Each row was made from one small tree. The marks that hang from a mark follow it in brackets, in alphabetical order. Every link used is in the known rows. Write each row's tree.
Known rows:
Z(F P(B(C(X)) U)): [  6  -5  -9  -2  -9  -5 -28   7  -4   4  -4  -2 -13  -2  -7  -3 -11   3]
Z(F P): [ 15   2 -12   5  -7   3 -19  -9   9   5   3 -18 -13  -3   4  -4  10  -4]
P(U(B(C(X))) Z(F)): [  0 -10  -8   7   4  -8 -10  17  -6 -16   6   1   9  -4 -10   7 -14   8]
P(Z): [ 4  3 -7 -7  9  4  1 -6  6  1  9  8  7  0 -1 -4  5 -3]
U(P(B(C) Z(F))): [ -3  -4  -5 -11  14   6  -6  16  -1   4   0   1   3   6  -4  -1   0  -4]
C(B(U(P)) X): [ -5   8  17   8  -1  -3  10 -10   6   5  -5   6 -13  -3   3  17   1  -3]
U(P(B(C(X)) Z(F))): [ -4  -4   1  -7  13  -4  -7  21   3   1  -7   7  -5   3 -10   3  -7   0]
B(C(X) P(Z) U): [-11   1  29   1  -3   1  33 -12  -7  -2  -5   5  12   1  14 -14   5  -4]
C(B(P) X): [  1  10   8   1 -10  -9  17 -17   3   5 -10   1 -11   2   3  10   6   5]
P(B(C) U Z): [ -5  -5  -7 -16  10   3  -6   6 -10   1   7  19  15   5  -5  -7  -9  -1]
U(B P(Z(F))): [  2  -2 -10   0  14   1 -14  15   9  -9   3  -6   0   2 -10  11   1  -2]
B(P): [  3  11   1  -4  -2  10  11 -18   5   6  -3  -2  -2   9  13  -8  15  -2]
U(B): [-3 12 -8  3  6  5  2 -6  6  4 11 -2 -7  0  1  6  8 -3]
B(C P U): [-11  11  22   4  -6  16  35 -23 -10   7   1  -6   6   8  27 -16  16 -10]
P(U(B(C)) Z(F)): [  0 -10 -13   4   5   1  -9  13  -8 -13  11  -6  15   0  -5   3  -7   2]
Z(P(U)): [ 12   0  -9  -5  -2   2 -28  -9   4  -3   4   3  -5   2   0  -4  -4  -6]
P(U(B(C(X))) Z): [ -7  -5   1  -2  11  -9  -4  10  -7 -15   7  14  10  -2 -10   7 -16   0]
Z(F P(U(B))): [ 12  -4 -19   5  -6  -1 -34   2   5  -8   5 -14  -8  -3  -6   5  -4   0]

Which tree is each row?
[ 14 -11  -7   0 -14 -15  -4  -1   0 -12 -12   3   7  -2  -7   9  -7  16] -> C(B(P(U Z(F))) X)
[11 -3 -7 -3 -4  5  6 -5  5 -2 -3 -8  9  5  5 -9 13  4] -> B(P(Z(F)))
[-5 -5 18  7  5  2  7  8 -2 -6 -2 -3  3 -1  3 -1 -1 -4] -> B(C(X) U(P(Z(F))))
[-6 -2  5  4 -5  0 14  4 -4  9  2  2  5 -8  1 -7  0  3] -> P(B(C(X) U) Z(F))
[ 3 -6  9  9 -3 -9  2  3  7 -3 -6 -1 -2 -8 -5 16 -3  3] -> C(B(U(P(Z(F)))) X)
[-11   2  10 -16  19  -4  -1  15   1   3  -4  20  -3   5 -10   2  -8  -5] -> U(P(B(C(X)) Z))
[ -6  11  15   0   0   2  22 -12  -3   3  -6   0  -5   9  13  -7   7  -2] -> B(C(X) P)
[  6   3  -5   3 -16   7 -11 -11   5  17   0 -13 -11  -7   5  -9  10  -3] -> Z(F P(B(U)))
[ -4   2   9   8 -14   0  -1  -5  -2  13  -3 -10 -15  -9   5  -8   2  -4] -> Z(F P(B(C(X) U)))
[ -4  -2   6   5  -1  -6  16   7  -3 -10  -4 -10   4  -1   0   0   2   3] -> U(B(C(X) P(Z(F))))
[-12  11   6   8   8  -1  12  -1  -2   2   6  -1  -8  -1   1   6   0  -5] -> U(B(C(X)))
[ 1 -1 -9  0 -7  8  4 -1  4 12  5  0  8 -6  1 -8  6  3] -> P(B(U) Z(F))
[ -5   3  -4  -7   2   1  -7   4  -6   6   0  18  -3   4  -4  -1 -12   3] -> P(B(C(X)) U)
[ 14 -10 -13  -3 -12  -5  -4  -4  -1  -9  -7  -4  14   3  -2   5  -1  12] -> C(B(P(U Z(F))))
